Each row comes from the steps of one path. Every step used is in the known rows, and no mark comes twice. Write the path behind each row, first mark first.
In the rows, zero is written as 128.
Known rows
komi > pone > popab > tabem: [130 165  92 120 106  99 172 105 161 135 151 134 100 108  64  91 129 173
 105 101  90 112  98 142 159 160 113  79  87 160 102 125 101  93 122 143
 116 142 157  86 139]
mipu > pone: [188 126 137 164 142 152 127 161 150 104  83 174 107 155 118 134  94 140
 114 122 157 111 103 172 128 132 135 120 113 128 122 153 115 145 135  93
 166 158  87 161 160]
kaga > popab > pone > mipu > tabem: [106  97 118 132 156 147 137 165 106 136  53 113 137  60 168 137 137 109
 117 124 141 124 147  98 109 100  96  88 170  94 118 120 157 112 119 130
 108 115  96 102 107]
tiget > tabem > popab > pone: [ 94 135 122 109 125  91  91 220 105 134 131 106 134 158  84  81 150  82
 123 118 128 132 132 140 161 146 104 172 111 142 156  91 132 126 114 110
 121  85 159 102  86]
kaga > popab > pone: [106 141  84 118 186 137 106 206 130 153  89 118  90  70  83 126 130  81
 108 105 133 136 145 157 148 144 115 132 130 130 134  84 139  99 111 112
 101 111 139 123 122]
komi > tabem > mipu > pone > popab: [161 131 148 136 125 157 151  56 171 113 145 184 121 147 131 201 117 142
 137 148 119 110  81 124  97 127 122 148 128 192  89 183 124 127 124 143
 118 158 158 137 197]
mipu > pone > komi > tabem: [162 137 129 170 165 155 150  85 175  98 160 116 134 150 162 128  92 134
 126 118 138 134 129 190  95 109 133 130 137 126 104 151  95 129 166  93
 154 167  84 167 178]
tabem > popab > pone > komi: [ 45 137 108 131 160 119 117 166 154 120 166  57 132  75  80 111 129 117
 134 122 145 201 131 168 158 123  99 138 147 122 170  95 115 122 135 121
 163 109 115 126 120]
tabem > mipu > pone > popab > kaga: [157 121 148 175  78 124 173  86 168 112 137 180 132 150  95 154 105 153
 132 111 130 126  77 120 129 128 120 148 131 194  94 170  99 138 112 175
 133 151 198 100 146]
kaga > popab: [146 144  83 105 158 150 118 160 111 133  82 160  81  93  99 125 148  78
 115 122 128 133 153 144 174 147 165 123 111 116 156 114 117 117 103 116
  90 126 117 134 131]
pone > komi > tabem > tiget > kesu: [101 165 122 108 152 121 110  86  98 125 196  85 116 183 185 110 145 144
 144  86 123 113 185 135 136 120 128 157 130  99 141  85 145 100 112 126
 120 151 121 166 135]
mipu > pone > komi > tabem > popab > kaga: [148 154 131 146 107 116 146  62 145 125 252  85 144 158 133 124 129 117
 130 108 123 134 147 180 115  89 157 140 139 171 126 118  68 135 163 113
  72 165 159 121 146]
tabem > mipu > pone: [168  91 185 162 125 157 109 144 154 122  55 205 109 126 117 167 103 126
 142 153 148 130  82 121 123 133 135 146 121 147  98 169 138 154 112 112
 175 136 110 146 161]
pone > komi: [119 136 105 156 155 141 144 126 160  97 116 112 129 116 116  88 110 136
 127 126 156 190 129 160 148 138 127 132 130  88 154 140  99 129 136 119
 198 125  75 152 125]
popab > pone > mipu > tabem > tiget: [ 62  74 152 118 110 119 128 176 113 128  71  98 161 100 202 154 122 191
 133 125 129 116 144  71  81 113  62 108 167  78 138 112 187 139 144 134
 168 115  91 149  87]
pone > mipu > tabem > tiget: [103  79 149 100  91 128 134 129  93 108  68 138 154 123 220 159 140 185
 135 138 126 113 154  63 110 120 115  97 153  65 158 141 164 154 139 124
 154 132  62 168  92]
pone > mipu: [132 119  96 138 143 176 130 133 115 118  59 155 152 115 140 135 118 139
 127 134 148 146 132 108 144 109 113 113 138  86 155 147 115 155 129 138
 166 120  65 152 108]
komi > tabem: [177 148  88 113 153 145 113 102 127 150 135 138 122 163 137 137 121 115
 120 156 126 127 156 130 104 141 134 144 100 124 119 128 126 130 147 119
 109 143 128 156 149]
popab > pone: [120 125  98 155 167 130 116 198 152 150  87 109 128 119  89 121  96 132
 118 125 149 152 127 145 118 152  77 143 122 117 122 105 148 125 137 125
 170 117 135 137 118]
popab > tabem > mipu > pone: [179 106 197 154  87 106 116 144 160 173  98 175 102 132  86 146 112 120
 139 140 122 108  82 128 115 138 155 119 127 168  93 144 140 134 131 134
 130 108 149  96 130]
pone > komi > tabem: [140 147  92 137 167 144 140  77 160 126 166  91 135 145 148 114 118 128
 131 139 132 168 154 158 110 132 123 140 129 100 128 133 107 120 156 121
 146 139 100 161 145]
kaga > popab > tabem: [153 153  87 100 118 100 124 160 113 185 115 131  74 101  70 101 151  77
 117 104  98 113 153 148 171 152 179  96 106 138 143  90 117 103 124 130
  44  98 151  91 107]
komi > tabem > mipu: [164 123 137 104 138 154  98  87 129 170 116 167 119 141 124 176 136 100
 144 186 121 141 130  85  92 149 135 168 116 142  99 144 148 143 121 140
 115 122 154 132 149]
komi > tabem > popab: [146 153  95  69 133 142  97 101 100 154 179 130 115 141 110 160 160  95
 132 161 117 126 159 130 140 132 158 138 101 146 159 110 116 145 138 112
  60 139 138 148 150]
tabem > popab > kaga: [147 148  98 106  84 107 122 128  98 151 168 124 121 148  69 113 153 102
 121 120 126 148 153 126 172 133 157 143 107 151 163  99  92 152 126 141
  77 137 169  97  93]
komi > tabem > popab > pone > mipu: [ 78 137  94  91 160 157  98 128  91 168 163  83 160  96 134 182 146 113
 131 144 120 134 155 117 109  82  81 128 151 140 148  96 135 139 143 141
  84 114 125 128 130]
komi > pone > popab > kaga: [137 165  84 141 105 121 184  78 147 115 159 143 124 130  86  94 124 175
  99  85 108 119 116 135 150 154 100 119  89 159  88 128  79 112 118 146
 123 181 180  90 132]
tabem > komi > pone: [129 143 131 115 180 154  96 140 111 103 139 128 138  94 108 111 119 119
 121 161 135 114 103 149 127 131 181 116  94 106 114 135 131 123 108 116
 163 123 120 148 144]

Which path is each row?
[135 158  98  91 145  93 109 167  85 166 174  97 111  86  81 102 145  56
 135 139 109 105 133 155 161 131 241  98 120 129 158  91 127  99 117 153
  46  53 174 101 104]  kaga > popab > tabem > komi
[ 86 134 103 106 145 124  94 191 125 148 131  99 115  97  70 138 134 110
 122 136 132 151 133 149 149 138 103 143 120 144 161  92 139 131 127 120
 123 110 139 122 122]  tabem > popab > pone
[120 169  95 134 133 116 164  80 120  96 211 114 159 122  92  97 117 153
 115 118 118 105  94 145 139 133 160 113 101 154 100 133  95 108 108 176
 120 141 208 103 126]  tabem > komi > pone > popab > kaga
[134  93 193 187 135 154 132 117 185  93  94 156 119 105 121 138  99 133
 144 143 157 177  79 148 125 123 133 147 154 130 114 178 121 145 122 116
 214 128  84 146 156]  tabem > mipu > pone > komi
[126 118 151 128 152 149 117  61 155 138 147 119 135 117 141 146 130 115
 153 173 129 190 131 107  98 138 130 162 139 118 110 150 128 133 131 147
 159 116 128 142 146]  pone > komi > tabem > mipu
[151 124 165 105  91  91 110 129  85 116 101 138 105 201 196 112 148 152
 129 106 146  67 160  83 144 152 129 126 112  89 135 107 192 119 100 121
 125 152 111 134 110]  mipu > tabem > tiget > kesu
[ 99  93 145 156 164 135 124 157 105 114 110  72 213 100 188 129  93 132
 135 170 166 115 109 101  80  90 121  95 178  74 121 143 178 136 134 161
 172  76 103 122  97]  popab > pone > mipu > tabem > komi
[135  98 203 182 103 104 141 121 187 146 125 131 119 111  99 115 105 135
 147 132 128 160  79 150 120 122 145 116 152 145 106 154 122 126 142 137
 170 100 121  99 128]  popab > tabem > mipu > pone > komi
[149 115 135 120  55 111 148  85  81 140 138 118 170 136 158 122 154 123
 132 137 137 130 150  63 133  95 144 100 147 118 151 136 113 158 141 157
  82 133 123  79  81]  pone > mipu > tabem > popab > kaga
[175  96 204 167 105 123 106 166 135 113  60 203 119 193 125 108 118  97
 144 136 135 108  81 116 130 145 137 173 117 147 100 170 130 150 106 100
 174 103 143 118 126]  tiget > tabem > mipu > pone
[113 122 120  90  80  71 115 177 119 174 133 114 101 138 108 121 141 157
 139 104  89 115 157 119 138 158 149 125 107 118 160  80 143 129 143 135
 105  98 150 144  84]  popab > tabem > tiget
[115 109 162  91 106 155 129  97 100 106  93 151 141  75 165 131 169 152
 121 160 129 119 126  80 137 102 124  67 131 105 127 153 126 150 118 102
 120 164  55 104 130]  komi > pone > mipu > tabem > popab
[120 167 121  66  99  74  97 169  53 186 146 116  53 145 112 100 181 101
 131  55  93  56 185 129 195 134 184 118 110 135 156  42 157  82  77 136
  18 105 172  96  94]  kaga > popab > tabem > tiget > kesu
[172 154  93 185  91 115 194  99 164  95 154 158 133 173  98 120  94 167
 109  70 139 106  99 164 139 124 115 125 118 182 113 154  77 132 143 147
 122 175 169 113 146]  mipu > pone > popab > kaga
[163 112 177 122 104 112 112 157 137 180  90 179  69  86  82 151 149  82
 136 125 102 105 104 139 143 128 191 104 134 184 105 128 128 114 112 125
  62 101 162  80 143]  kaga > popab > tabem > mipu > pone
[158  94 130 149 117 147 152 106 117 114  47 149 161 131 191 126 119 147
 124 153 151 130 130  76 112 113 110  89 146  70 136 170 141 151 142 135
 158 129  56 129 108]  pone > mipu > tabem
[127 164  93 109 107 108 136  54 120 145 251  65 146 147 118 106 150 105
 133 121 115 170 176 147 134 113 152 150 129 146 146 100  76 131 161 141
  65 140 173 107 114]  pone > komi > tabem > popab > kaga
[150 158  59 153  94 103 186  89 146 119 160 134 142 165  85 110 117 152
 115  94 132 145 124 127 159 152 112 138 107 154 133 132  80 125 125 181
 117 146 181 106 114]  pone > popab > kaga
[109 123 143 132 137 136 130 106 155  96 178 110 123 144 187 156 114 173
 141 106 109 118 149 173  89 107 134 145 145 117 135 123 118 129 165  83
 143 166  96 201 168]  mipu > pone > komi > tabem > tiget
[100 141  95 155 186 136 127 127 172 143 166  50 149 118 128 117  95 131
 129 126 139 173 149 171  74 128  73 151 146 110 107 105 127 105 160 129
 164 124 126 139 140]  popab > pone > komi > tabem
[ 85 134 110  97 143 125 127 100 132 115 184  82 125 136 179 138 137 161
 143 120 106 151 179 142 106 132 128 149 135  98 157 106 126 122 151 110
 140 136 112 202 131]  pone > komi > tabem > tiget
[112 112 141 109 118  96 115 166 137 140 117  95 125 112 123 129 136 114
 119 155 142 134 129 112 122 142 101 116 133 127 139 112 166 128 135 114
 118 125 129 101 118]  mipu > tabem > popab > pone
[117  91 130 163 139 133 139 156 131 129  56 106 173 108 178 130  97 155
 119 142 156 131 124  96  84 110  58  99 163  81 113 144 168 133 145 140
 179 121  81 113 102]  popab > pone > mipu > tabem
[144 120 152 155 116 155 155 100 174  97  94 207 113 123  99 181 107 152
 132 134 140 130  58 128 139 141 115 139 129 174 114 194 117 136 106 146
 167 147 135 135 173]  tabem > mipu > pone > popab
[145 117 170 168  96 114 154 129 160  82  94 208 123 184 114 117 123 123
 138 114 132 115  58 123 154 139 122 169 116 179 112 194 116 128  97 138
 163 115 160 111 140]  tiget > tabem > mipu > pone > popab
[ 79 128  83 127 186 174 117 192  97 152  66 116 126  46 114 141 135 102
 123 106 131 141 144 136 143  97  96 114 160 109 146  98 134 119 104 136
 111 102 104 117 106]  kaga > popab > pone > mipu
[ 64 126 120 119 128 123 105 200  83 133 108 101 171 136 114  95 152  95
 131 117 128 137 129 114 164  96  86 152 143 116 169 108 125 142 110 129
 133  70 131  96  70]  tiget > tabem > popab > pone > mipu
[ 89 115  97 156 170 164 126 182 124 146  69 113 162  96 127 142  97 147
 126 119 151 152 128 121 113 107  64 120 152  94 134 120 139 139 127 144
 183 109  94 136 105]  popab > pone > mipu
[112 114 186 105 115 139 119 104  62 102  74 147 124 141 228 113 155 192
 117  99 128  49 150  60 134 102 104  87 129  76 103 124 179 115  87 116
 141 177  80 124 123]  komi > pone > mipu > tabem > tiget > kesu
[169 121 168 184  55  84 174 111 148 101 131 182 146 213 105  96 119 124
 135  90 120 107  76 108 143 140 118 181 119 196  85 169  89 134 106 166
 127 123 221  72 113]  tiget > tabem > mipu > pone > popab > kaga
[123 138 108  70 126 124 102 121 107 146 158 130 113 157 163 171 145 149
 134 133 100 105 179 119 103 150 139 155 108 122 147  94 147 138 149 112
 101 137 139 192 135]  komi > tabem > tiget
[125 140 138 120 140 121 165  70 135  60 158 125 156 106 152 109 119 153
 116 162 126  93  78 117 121 144 152  82 111 121  97 183 139 102 111 142
 151 143 128 123 155]  mipu > tabem > komi > pone > popab
[ 29 138  98  83 183 125 111 160 127 139 184  46 103  67 148 151 155 118
 134  88  86 146 192 163 104 120 111 149 158 121 139  58 142  85 140 113
  82 116 154 166 133]  kaga > popab > pone > komi > tabem > tiget
[134 145 139 125 143 150 126  79 147 102 208 108 119 127 134 145 129 111
 138 135 126 139 129 186 125  92 154 126 135 154 147 136  90 131 154  84
 104 160  91 154 180]  mipu > pone > komi > tabem > popab
[189 106 174 137 134 162 100  96 145 147 117 188 121 151 144 190 113 115
 141 169 128 105 106 125  79 127 143 151 123 167  76 165 138 143 136 110
 122 152 137 142 182]  komi > tabem > mipu > pone
[135  92 155  98  87  97 121 145 121 116  87 137 118 150 186 134 132 166
 131 141 124 113 154  87 116 165 131 120 120  88 148 130 171 140 140 101
 144 136 103 165 110]  mipu > tabem > tiget
[133 147 153 119 164 119  98 161  90  90 143 133 154 161 125  48 128  91
 121 149 125  97 102 143 138 142 183 142  91 107 108 139 129 116  97 108
 158  94 152 127 109]  tiget > tabem > komi > pone
[152 119 141  90  93 109 126 117 113 121 116 136 122 133 133 126 156 112
 121 164 143 134 135  97 150 145 155 106 115 115 160 140 143 145 134 110
 106 141  99 117 125]  mipu > tabem > popab
